What can hang from each mark:
j_734: j_477 j_494
j_426: j_477 j_494
j_740: j_477
j_966: j_477
j_350: j_477 j_494
j_477: j_426 j_966
j_494: j_350 j_426 j_734

Every row comes from one small tree of marks. The marks that hang from a mark follow it in brackets, in the order of their numbers. Every link used is in the known rows. Which tree was each row made from?
Known rows:
j_966[j_477[j_426[j_494]]]: [ 0.54 -0.53  1.56 -0.64  1.20  1.96  3.90 -1.56 -1.93  0.19  4.28  3.21
  0.92 -0.51 -1.86 -0.56  1.62  0.98 -0.44 -1.48  0.49 -2.21  0.48  0.58]
j_966[j_477[j_426[j_494[j_350]]]]: [ 0.92 -0.15  2.52  0.49  0.48  1.36  4.51 -0.81 -1.03  0.99  2.79  2.05
  1.29 -1.68 -2.50  0.39  1.54  2.12 -1.55 -1.18  0.27 -2.42 -0.70  1.61]
j_426[j_477 j_494[j_350 j_734]]: [-1.72 -1.61  0.30 -0.42 -0.10 -1.41  3.57 -0.80 -0.66 -0.06  0.81  0.99
  1.79 -1.80  0.22  2.58  2.00 -0.87 -0.21 -2.05 -1.01 -2.45  0.68  3.34]
j_494[j_350 j_426]: [ 1.46 -0.35  2.09  2.02 -1.20 -1.31  0.98  1.67  1.55  1.76 -2.19 -0.37
 -0.77 -0.58 -1.34  0.89 -0.41  2.09 -1.81  1.56  0.15  1.13 -1.70  2.47]
j_966[j_477[j_426[j_494[j_350 j_734]]]]: [-0.52 -0.71  1.58 -0.55  1.52  0.37  5.36 -2.46 -0.16 -0.69  2.50  2.92
  2.30 -2.61 -1.70  1.96  2.28  1.65 -2.21 -2.11 -0.53 -2.50 -0.40  3.25]
j_734[j_477]: [ 0.75 -1.05  0.04 -1.05 -0.76 -1.69  0.08 -1.63 -1.99  0.82 -0.59  1.81
 -0.32 -0.43 -0.98  0.06 -0.50  1.38 -0.40  1.03 -1.15  1.16  0.01  0.06]
j_426[j_494]: [-0.72 -0.78 -0.51  0.68  0.22  1.24  0.82 -0.15 -0.87  0.43  2.31  0.65
  1.39  1.11  0.67  0.37  0.66  0.52  0.98 -1.07  1.05 -1.37  1.29  0.50]
j_740[j_477[j_426[j_494[j_350]] j_966]]: [ 1.25  1.06  3.30 -1.13 -1.34  0.17  3.30  0.23 -0.38  3.75  2.19  1.50
  2.22 -1.69 -5.43  0.65  1.08  3.11 -0.64  1.06  0.28 -1.59 -1.71  0.88]
j_734[j_494[j_350 j_426]]: [ 2.07 -1.09  0.98  2.67 -1.84 -1.75  1.96  2.91  0.27  1.15 -0.21 -1.24
 -0.66  0.70 -0.64  0.56 -0.31  1.73 -2.57  1.81  0.74  2.39 -2.58  2.34]
j_494[j_350 j_426 j_734[j_477]]: [ 0.91 -1.78  1.31 -0.02 -1.04 -4.18  1.80 -1.86  0.55  0.88 -3.24  2.17
 -0.06 -1.81 -1.41  2.39 -0.24  3.01 -2.74  1.55 -1.90  2.33 -1.44  3.88]
j_477[j_426[j_494[j_350]] j_966]: [ 1.74  0.67  1.80 -0.21 -0.99  0.86  3.51  0.17  0.92  2.65  3.30  0.43
  2.06 -2.72 -4.28  1.93  1.04  2.08  0.22  1.48  0.78 -2.66 -0.56  1.61]
j_477[j_426[j_494]]: [ 0.89 -0.67  0.52 -0.16  0.02  1.52  2.19 -1.05 -0.31  1.01  3.10  2.11
  1.16  0.09 -1.09  0.83  1.01  0.61  0.19  0.16  0.79 -1.46  0.18 -0.57]
j_477[j_426[j_494[j_350 j_734]] j_966]: [ 0.34  0.02  1.00 -1.51 -0.11 -0.49  4.09 -1.59  1.62  1.19  2.91  1.45
  2.98 -3.39 -3.32  3.45  1.77  1.29 -0.71  0.63  0.10 -2.60 -0.20  3.01]
j_740[j_477]: [-0.40  0.39  1.42 -0.95 -0.27 -0.62 -0.15  0.07 -1.28  0.96 -1.05  0.97
  0.09  1.10 -1.14 -1.31  0.01  1.19 -0.93 -0.54 -0.54  1.08 -1.02 -0.73]
j_477[j_966]: [ 0.53  0.96  0.29 -1.29 -0.26 -0.22  0.45  0.46  0.17  0.89  1.49 -0.42
  0.60 -1.48 -2.35  0.16  0.20  0.23  1.10  1.13  0.34 -1.11  0.51  0.94]
j_426[j_477[j_966] j_494]: [-0.24 -0.68  0.53 -1.77 -0.62  0.27  2.50  0.67 -2.17  1.48  4.14  0.99
  1.17 -1.34 -2.16  0.35  1.53 -1.28  2.64 -0.24  0.40 -3.38  1.90  1.55]
j_350[j_494[j_426 j_734]]: [-0.28 -0.24  0.12  0.06  1.21 -1.04  1.63 -1.70  1.13 -1.53  1.47  1.41
  1.63  0.05 -0.27  2.18 -0.19 -0.53 -0.40  0.68 -0.49  0.57 -0.88  1.99]
j_426[j_477]: [ 0.13 -0.71  0.94 -1.03 -0.54 -0.84  1.33  0.31 -1.60  0.12  0.22  0.62
 -0.88 -0.91 -0.37 -0.25  0.59 -1.91  0.74 -0.37 -1.03 -1.13  0.19 -0.01]
j_740[j_477[j_426[j_494] j_966]]: [ 0.84  0.78  2.39 -2.29 -0.60  0.79  2.44 -0.59 -1.45  2.93  3.60  2.92
  1.74 -0.37 -4.70 -0.38  1.16  1.77  0.31  0.64  0.55 -1.45 -0.43 -0.45]
j_350[j_494[j_734]]: [-1.39  0.37 -0.84 -0.80  1.65 -0.35  1.40 -2.79  0.17 -2.46  2.17  0.66
  2.63 -0.62  0.22  2.35  0.18 -1.50  0.24 -0.71 -0.94 -0.77 -0.14  0.67]
j_477[j_426[j_494[j_734]] j_966]: [-0.09 -0.23 -0.05 -2.57  0.59  0.40  3.30 -2.37  0.82  0.40  4.50  2.64
  2.77 -2.33 -2.57  2.49  1.85  0.04  0.49  0.20  0.34 -2.56  0.97  1.89]
j_494[j_350 j_426[j_477[j_966]] j_734]: [ 0.52 -0.68  2.31 -1.45 -1.03 -3.31  3.25  0.90  1.35  1.29 -0.61  0.77
  0.09 -3.75 -3.24  2.42  1.05 -0.25 -0.80  1.41 -1.29 -1.02 -0.93  5.02]
j_350[j_477]: [ 0.87  0.86  1.25 -0.95 -0.17 -0.76  1.50 -1.36 -1.14  1.30  0.23  0.02
  1.98 -0.89 -1.18 -1.10  0.20  0.82  0.77 -1.32 -1.33 -1.07  0.40 -1.10]

Which tree is each row?
[ 3.01 -1.57  0.57 -0.73 -2.22 -2.83  1.58  0.84 -2.41  1.92  1.99  1.66
 -0.69 -0.02 -3.20 -0.04 -0.54  1.94 -0.76  3.42  0.26  2.73 -1.06  2.18]
j_734[j_477[j_966] j_494[j_426]]
[ 2.20  1.20  2.29 -2.22 -0.45  0.67  4.19 -1.88 -1.46  3.08  4.86  1.70
  3.63 -2.23 -4.78 -0.23  1.36  1.66  2.22  0.00 -0.18 -3.48  1.12 -0.68]
j_350[j_477[j_426[j_494] j_966]]
[ 0.43 -1.29  0.52 -0.89  0.40 -2.78  1.72 -3.45 -1.04 -0.84  0.75  3.23
  1.27 -0.28 -1.19  2.40 -0.66  0.92 -0.79  1.42 -1.69  1.74 -0.79  2.06]
j_350[j_494[j_426 j_734[j_477]]]
[-1.28 -0.80  0.59 -1.84 -0.41 -1.66  4.04 -0.26 -0.48  0.68  2.40  0.64
  2.41 -3.34 -2.01  2.76  2.12 -0.52  0.85 -0.81 -0.76 -3.52  1.15  4.10]
j_426[j_477[j_966] j_494[j_350 j_734]]
[-0.98 -1.39 -0.80 -2.87  0.09 -1.79  2.27 -3.04 -1.72  0.33  2.76  3.12
  2.62 -1.61 -1.85  2.17  1.06  1.77  1.03  0.05 -0.62 -1.31  2.11  2.91]
j_426[j_494[j_734[j_477[j_966]]]]
[ 0.99 -0.38  0.51 -2.39  0.58 -1.63  2.97 -5.31 -1.32 -1.14  2.34  3.78
  1.98 -2.02 -2.45  2.81 -0.10 -0.03 -0.75  1.35 -2.43  0.25 -1.58 -0.37]
j_350[j_494[j_734[j_477[j_426]]]]
[ 1.62  1.48  2.90 -2.91 -0.82 -0.32  1.57 -0.42 -0.54  2.41  1.29  2.04
  0.26 -1.53 -5.30 -0.66  0.51  1.29 -0.55  1.58 -0.37 -0.19 -1.81 -0.97]
j_740[j_477[j_426 j_966]]
[ 4.01  1.44  2.60 -0.94 -2.09 -1.53  4.85  0.06 -0.87  3.02  3.10 -1.27
  2.54 -3.29 -5.49  0.02  0.52  1.92 -0.67  1.39 -0.76 -1.06 -2.22 -0.08]
j_734[j_494[j_350[j_477[j_426 j_966]]]]
[ 3.38 -1.15  1.58  0.37 -2.92 -3.45  2.50  1.55 -1.30  2.60  0.66  0.27
 -0.54 -1.21 -3.92  0.88 -0.70  3.34 -1.82  3.75 -0.03  2.59 -2.06  3.22]
j_734[j_477[j_966] j_494[j_350 j_426]]
[ 0.98  1.31  1.81 -2.20  0.61 -1.92  3.55 -2.56  0.04  0.37  3.08  1.05
  4.02 -2.25 -3.82  1.26  0.30  0.55  1.45  0.29 -1.48 -1.58  0.07  1.89]
j_350[j_477[j_966] j_494[j_426 j_734]]
[ 1.09  1.31  1.71 -2.43  1.14 -0.77  4.33 -4.91 -0.51 -0.67  3.22  1.92
  4.32 -2.40 -2.76  1.40  0.64 -0.60  0.52 -0.79 -2.56 -1.99 -0.95 -1.39]
j_350[j_477[j_426] j_494[j_734]]
[ 1.48 -0.36  0.70 -4.00 -0.32 -2.52  2.77 -4.01 -0.50  0.51  1.16  3.81
  0.97 -3.72 -4.25  2.39  0.52  1.15 -0.80  2.20 -1.95  0.04 -0.50  1.39]
j_494[j_734[j_477[j_426 j_966]]]
[ 1.54 -0.57  2.47 -1.51 -1.40 -1.69  1.68  1.77 -0.75  2.05  1.07  1.24
 -1.30 -1.76 -3.36 -0.02  0.46 -0.78  0.88  1.85 -0.20 -0.84 -0.05  2.38]
j_494[j_426[j_477[j_966]]]
[ 3.89 -0.32  1.59 -1.05 -2.62 -2.33  3.73 -0.39 -1.67  2.42  2.29  0.69
  0.32 -2.93 -5.19  1.33 -0.17  2.43 -1.93  3.75 -0.63  1.06 -2.76  0.76]
j_734[j_477[j_426 j_966] j_494[j_350]]
[-0.25 -0.98  1.05 -0.90  0.57 -1.92  2.75 -1.37 -0.59 -1.26  1.68  2.09
  0.65 -0.82 -0.60  2.03  0.49 -2.47  0.15  0.36 -1.50 -0.56 -0.67  1.99]
j_350[j_494[j_426[j_477] j_734]]
[ 2.01  1.04  2.37  0.16  0.14 -0.72  2.20 -1.29 -1.06  1.21  1.96  0.55
  2.49  0.11 -2.32 -0.52 -0.58  0.86  1.21  0.36 -1.03 -0.46 -0.63 -0.36]
j_350[j_477 j_494[j_426]]
[ 3.00 -0.20  2.24  1.83 -2.13 -2.51  3.20  1.54 -0.86  2.37 -0.09 -1.24
  1.19 -0.05 -1.81 -0.74 -0.10  2.34 -1.70  0.47 -0.46  1.46 -2.02  1.30]
j_734[j_494[j_350[j_477] j_426]]
[-0.60 -1.12 -0.07 -1.73 -0.55 -2.30  3.07 -2.37 -0.77  1.16  1.46  1.82
  2.86 -2.82 -2.61  3.19  0.94  2.84 -0.22  0.38 -0.92 -1.20  0.94  4.06]
j_426[j_494[j_350 j_734[j_477[j_966]]]]
[-0.67 -0.52 -0.51 -1.77  0.98 -1.92  1.68 -4.41 -1.77 -1.72  1.45  2.52
  2.20 -1.02 -0.61  2.42 -0.42 -0.08  0.06  0.27 -2.15  0.55 -0.12  0.56]
j_350[j_494[j_734[j_477]]]
[ 1.34  0.36  0.88 -1.49 -0.29  1.29  2.68 -0.59 -0.13  1.75  4.77  1.81
  1.92 -1.30 -3.47  1.03  1.22  0.85  1.28  1.17  1.15 -2.50  0.58  0.44]
j_477[j_426[j_494] j_966]
[ 0.36 -0.29  1.08 -2.17  0.82 -0.31  4.55 -4.03 -0.74  0.92  2.98  2.95
  4.06 -1.57 -1.50  0.95  1.91  0.83  0.42 -2.15 -1.35 -2.67  0.86 -0.05]
j_350[j_477[j_426[j_494[j_734]]]]
[ 3.52  0.65  2.34  0.17 -1.67 -1.41  4.59 -0.41 -1.10  2.08  1.60 -0.78
  1.92 -1.83 -3.13 -0.20  0.41  1.67 -1.66  0.45 -1.24 -0.13 -2.61 -1.10]
j_734[j_494[j_350[j_477[j_426]]]]
[ 1.91 -0.10  1.78 -2.87 -1.14 -3.06  3.30 -3.29  0.59  1.39 -0.14  2.39
  1.23 -4.97 -4.97  3.15  0.51  2.33 -1.93  2.75 -2.32 -0.17 -1.64  2.44]
j_494[j_350 j_734[j_477[j_426 j_966]]]
[ 1.50  0.51  0.69 -3.65  0.39 -1.78  3.53 -4.91 -1.11 -0.17  3.85  3.33
  2.59 -3.48 -4.74  3.08  0.06  0.10  0.38  2.46 -2.00 -0.79 -0.85  0.59]
j_350[j_494[j_734[j_477[j_426 j_966]]]]
[-0.60  0.23  1.35 -3.31  0.36 -0.38  3.27 -2.33 -0.44  1.24  3.32  3.81
  2.72 -1.31 -3.85  1.12  1.83  1.28 -0.32 -0.27 -0.21 -1.46 -0.17  1.06]
j_740[j_477[j_426[j_494[j_734]] j_966]]
[-0.50  0.75  1.06 -1.69 -0.10 -1.49  4.25 -1.88  0.00  1.58  2.33 -0.09
  5.21 -3.27 -2.85  1.86  1.74  2.26  1.02 -1.92 -1.10 -3.49  1.38  3.18]
j_426[j_494[j_350[j_477[j_966]] j_734]]
[ 0.39 -0.06  1.88 -0.98 -0.27  1.00  2.23 -0.97 -1.53  2.17  2.05  3.20
  1.26  1.14 -2.27 -0.59  0.98  1.62 -0.67 -0.46  0.22 -0.49 -0.99 -1.25]
j_740[j_477[j_426[j_494]]]
[ 3.02  2.79  2.84 -2.69 -0.22  0.14  3.92 -2.60 -1.05  1.73  5.06  0.63
  3.91 -3.05 -5.84  0.17  0.01  0.30  2.15  1.37 -1.44 -3.02 -0.86 -2.00]
j_350[j_477[j_426 j_966] j_494]
[ 1.56  0.84  2.51 -1.60 -0.15 -2.21  4.35 -3.19  1.13  1.29 -0.73  0.91
  2.91 -3.84 -2.97  1.73  1.02  1.46 -1.59 -0.66 -2.72 -1.28 -1.65  0.55]
j_494[j_350[j_477[j_426]] j_734]
[ 2.14 -0.77  1.18 -2.30 -1.08 -0.18  2.88 -2.42 -2.05  2.42  3.92  3.60
  1.27 -1.80 -4.44  1.04  0.62  2.30  0.74  2.08 -0.14 -1.32  0.55  0.38]
j_734[j_477[j_426[j_494] j_966]]
[ 1.59 -1.10  2.97  0.91 -1.80 -2.38  1.90  2.07  0.17  2.11 -1.89  0.23
 -1.69 -1.47 -1.70  0.80  0.17  0.16 -0.98  1.30 -0.75  0.12 -1.63  2.67]
j_494[j_350 j_426[j_477]]
[ 2.95  1.82  2.70 -2.88 -0.75 -0.52  3.33 -1.56 -0.49  2.63  2.60  0.88
  2.26 -3.22 -5.33 -0.58  0.61  1.14  1.25  1.02 -1.11 -2.28 -0.38 -1.14]
j_350[j_477[j_426 j_966]]
[ 0.99  1.19  1.87 -0.61 -0.98 -0.36  3.65 -0.36 -0.82  3.25  2.56 -1.05
  4.15 -2.26 -3.76  0.38  1.02  2.81  1.75 -0.97 -0.27 -3.47  1.16  1.54]
j_426[j_494[j_350[j_477[j_966]]]]
[ 0.89 -1.32  0.87 -2.52 -0.53 -3.57  1.44 -2.01 -0.11  0.88 -0.25  3.25
  0.17 -2.06 -2.92  1.81  0.02  1.93 -0.76  2.52 -1.24  1.36  0.09  3.80]
j_494[j_426 j_734[j_477[j_966]]]
[ 1.73  2.00  2.67 -1.22 -1.23 -1.41  2.80 -0.03 -0.17  2.88  0.33 -1.77
  2.87 -3.45 -4.34 -0.04  0.24  2.23  0.75  0.26 -1.27 -2.20 -0.14  1.12]
j_494[j_350[j_477[j_966]]]
[-0.41 -1.08 -0.34 -1.14  0.98  0.47  2.96 -2.78  0.50 -0.42  2.86  2.93
  2.21 -0.78 -0.28  2.16  1.64  0.01 -0.50 -0.79  0.07 -1.67  0.46  0.93]
j_477[j_426[j_494[j_734]]]
[ 2.47  1.91  2.84 -1.07 -0.18 -0.95  2.67 -0.70 -0.95  2.04  3.42  0.18
  3.10 -1.45 -4.61 -0.22 -0.48  1.29  2.27  1.37 -0.52 -1.49 -0.15  0.49]
j_350[j_477[j_966] j_494[j_426]]
[ 1.79 -2.09  0.91  0.49 -1.65 -1.85  2.21  2.46 -2.19  0.68  1.47  0.78
 -1.84  0.94 -0.41 -0.59  0.44 -1.58 -0.71  1.15  0.10  1.33 -1.22  1.12]
j_734[j_494[j_426[j_477]]]
